What can hang from each mark:
Q_691: Q_426 Q_904
Q_276: Q_426
Q_839: Q_426
Q_904: Q_79 Q_691 Q_839
Q_426: Q_276 Q_691 Q_981
Q_79: Q_137 Q_426 Q_904

In the rows, zero is written as 128.
Known rows, with every way that one mark hangs from another:
{Q_691 {Q_904 {Q_839 {Q_426 Q_276 Q_981}}}}: [ 68  86  62 104  99 114 130 103 113 183 126 148 110 126 142 116 140 119
 110 152  99 204]
{Q_904 {Q_79 Q_137} Q_691 Q_839}: [104  54 141  78  76 120 140 103 113 174 129 169  76 103 112 116 148 114
  93 154 119 170]
{Q_691 {Q_426 Q_276}}: [150  99  94 179  76 109 115 114 121 144 114 139 120  77 127 124 121 120
 117 145 123 185]
{Q_426 Q_276 {Q_691 Q_904}}: [ 99 113 136 157  96 117 149 103 126 134 129 132 114 104 133 147 127 125
 110 153  91 162]
{Q_426 Q_276 Q_691 Q_981}: [121 104 114 117 105 121 146  89 113 117 139 166 123 112 139 120 121 119
 101 155 117 190]
{Q_904 Q_79 {Q_839 {Q_426 Q_691 Q_981}}}: [ 78  55 159  62 104 124 131  88 108 182 140 187 103 117 135 100 127 120
 101 155 127 194]
{Q_276 {Q_426 {Q_691 Q_904} Q_981}}: [ 62 138 145  75 102 130 137  99 105 114 123 142 110 154 143 112  98 125
 110 152 134 175]
{Q_276 {Q_426 {Q_691 {Q_904 Q_839}} Q_981}}: [ 51 124 146  57 101 131 132  92 107 123 125 149 115 156 141 108 107 119
 103 162 136 185]
{Q_904 Q_839}: [ 92  99 119 142  81 124 128 109 116 164 132 166 112 107 130 137 122 114
 105 149 150 169]
{Q_426 {Q_691 {Q_904 Q_79}} Q_981}: [ 52  95 186  91  99 125 146 106  99 143 107 150 110 149 135 109 108 119
 104 150 125 156]
{Q_904 Q_79 {Q_691 {Q_426 Q_276}} Q_839}: [135  34 134 134  77 110 123  94 118 166 113 145 105  72 106  99 139 111
  95 161  97 191]
{Q_691 {Q_426 Q_276 Q_981} {Q_904 Q_839}}: [ 91 102  82 120  84 112 115 109 106 146  95 126 134 127 134 106 124 111
 108 157 113 201]
{Q_904 {Q_79 Q_137} {Q_839 Q_426}}: [ 91  61 106  90  81 113 117 110 122 207 134 183  74  97 128 113 150 121
 108 144 136 178]
{Q_426 {Q_691 Q_904} Q_981}: [ 68 127 162  98 100 129 151 109 102 133 118 141 122 146 143 133 104 124
 112 149 122 165]
{Q_426 Q_691}: [117 114 173 138  92 127 144 104 120 140 139 161 114  97 133 148 109 126
 112 146 133 159]
{Q_79 Q_137 {Q_904 Q_691 {Q_839 Q_426}}}: [120  52  98  68  86 121 118  95 132 187 143 155  69  81 111 159 153 126
 119 145 131 193]
{Q_904 Q_691 {Q_839 {Q_426 Q_981}}}: [100  66 117  65  96 128 143  96 104 192 144 165 100 112 130 119 133 123
 107 151 112 207]
{Q_79 Q_137 {Q_426 Q_276 Q_691} Q_904}: [112  77  91 126 110 115 108  71 135 127 150 152  88  90 122 152 150 129
 132 154 156 169]
{Q_79 Q_426 Q_904}: [ 73  79 117 160 100 125  98  89 118 158 133 143  99 107 122 151 121 125
 141 141 197 146]
{Q_79 Q_137}: [116 121 101 126  77 119 133 122 118 153 131 164  92 109 133 143 128 122
 113 137 145 162]
{Q_839 {Q_426 Q_981}}: [ 97  99  95 108  97 123 130 111 104 176 135 169 105 118 144 121 116 126
 119 137 142 189]
{Q_904 {Q_79 Q_137} Q_691 {Q_839 Q_426}}: [107  39 127  66  82 117 134 103 119 209 140 172  65  90 117 118 156 124
 103 150 105 186]
{Q_839 {Q_426 Q_276 Q_691}}: [137  86 117 145 102 115 139  94 133 164 156 163 103  71 136 140 135 133
 115 147  97 191]
{Q_839 Q_426}: [108  98 115 146  86 121 127 116 120 190 140 163  96  92 136 142 123 131
 124 134 137 175]

Rows:
[ 75 103 118 100 104 121 145  90 112 131 125 148 128 133 138 122 130 114
  97 165  97 190] -> {Q_426 Q_276 {Q_691 {Q_904 Q_839}} Q_981}
[ 80  52 132 123  86 118 119 104 118 209 133 178  90  95 127 115 135 120
 108 144 138 175] -> {Q_904 Q_79 {Q_839 Q_426}}
[ 68  75 119 127  91 116 116  99 107 175 131 168  78 118 128 108 142 124
 123 144 171 143] -> {Q_904 {Q_79 Q_137 Q_426}}
[ 72  57 125  63 100 123 135  86  90 170 131 163  77 134 124  92 142 123
 115 151 147 167] -> {Q_904 {Q_79 Q_137 {Q_426 Q_981}} Q_691}
[ 47 107 143  98 100 123 128  91 115 165 140 140  99 133 134 142 143 131
 127 161 134 155] -> {Q_79 Q_137 {Q_426 {Q_691 {Q_904 Q_839}}}}
[115  87  55 123 100 115 131 102 114 169 140 167 106 103 144 115 135 122
 113 142 118 204] -> {Q_839 {Q_426 Q_276 Q_981}}
[ 73  44 146 141 109 117 122  65 120 161 149 170 106  95 123 106 148 119
 108 169 134 166] -> {Q_904 {Q_79 {Q_426 Q_276 Q_691}} Q_839}
[137 101  77 139  87 112 117 108 108 132 109 145 128 106 135 106 115 115
 112 147 129 201] -> {Q_691 {Q_426 Q_276 Q_981}}
[ 90  63  46 128 100 113  91  75 131 153 141 155  89  99 119 143 162 117
 126 155 170 176] -> {Q_79 Q_137 {Q_426 Q_276} {Q_904 Q_839}}
[ 94 124 138  75 102 132 132  91 108 110 139 168 109 132 142 106  99 123
 104 151 153 186] -> {Q_276 {Q_426 Q_691 Q_981}}
[ 67 100 128 118  76 114 134 127 111 166 100 147  80 131 128 122 131 120
 109 140 132 142] -> {Q_691 {Q_904 {Q_79 Q_137}}}
[ 70  42 137  85  90 121 127  84 107 189 140 163  72 109 114 109 157 121
 111 159 141 161] -> {Q_904 {Q_79 Q_137 Q_426} Q_691 Q_839}
[116  68 145  97  77 120 147 111 112 165 125 162  71 101 115 122 138 120
 100 144 120 158] -> {Q_904 {Q_79 Q_137} Q_691}
[124  75 111 131 101 117 134  86 137 172 160 170 108  74 133 138 145 127
 107 157  95 202] -> {Q_904 {Q_839 {Q_426 Q_276 Q_691}}}
[139  68  99  99  86 117 130  92 106 146 119 143 124  97 119 103 131 111
 101 161  99 218] -> {Q_904 {Q_691 {Q_426 Q_276 Q_981}} Q_839}
[104  74  75  93  86 117 100 103 135 183 138 166  78  92 124 159 146 123
 123 140 161 187] -> {Q_79 Q_137 {Q_904 {Q_839 Q_426}}}
[ 87  55 106  87  96 125 110  77 120 167 144 145  78 103 108 152 153 123
 129 155 166 168] -> {Q_79 Q_137 Q_426 {Q_904 Q_691 Q_839}}
[ 87 116 120 117 105 120 150  98 111 123 123 139 122 132 140 127 120 121
 105 155  96 179] -> {Q_426 Q_276 {Q_691 Q_904} Q_981}
[114  63 133 106  88 126 141 101 119 203 149 157  92  81 122 140 138 127
 113 149 105 192] -> {Q_904 Q_691 {Q_839 Q_426}}
[ 85 110 167 128  97 122 143 112 122 179 136 137 101 104 138 153 118 139
 127 142 101 166] -> {Q_839 {Q_426 {Q_691 Q_904}}}
[167  78 114 154  80 113 132 105 119 148 119 129 111  67 115 127 125 123
 113 150  94 193] -> {Q_904 {Q_691 {Q_426 Q_276}}}
[ 47  54 142 140  94 122 110  88 106 188 133 169  99 116 125 106 135 117
 116 155 174 150] -> {Q_904 {Q_79 Q_426} Q_839}
[ 69  70 190 140 106 124 127  82 109 162 142 165 101 108 128 113 122 129
 123 153 155 142] -> {Q_904 {Q_79 {Q_426 Q_691}}}
[108  47  97 154 106 120 115  71 125 151 145 132  91  83 109 148 144 125
 131 152 142 167] -> {Q_79 {Q_426 Q_276} {Q_904 Q_691}}
[102  69 120 159 115 120 108  66 131 129 150 146 106  88 122 153 134 127
 132 154 158 162] -> {Q_79 {Q_426 Q_276 Q_691} Q_904}
[151  80 102 115  87 116 134 101 104 137 115 136 118  94 122 109 123 118
 108 152  98 208] -> {Q_904 {Q_691 {Q_426 Q_276 Q_981}}}
[ 42  58 171  81 112 128 123  69  95 160 139 178 113 136 132  89 126 118
 111 165 162 168] -> {Q_904 {Q_79 {Q_426 Q_691 Q_981}} Q_839}
[ 90  68 127  67 111 128 114  81 123 159 142 169 107 109 130 144 122 123
 119 150 153 201] -> {Q_79 {Q_904 {Q_839 {Q_426 Q_691 Q_981}}}}
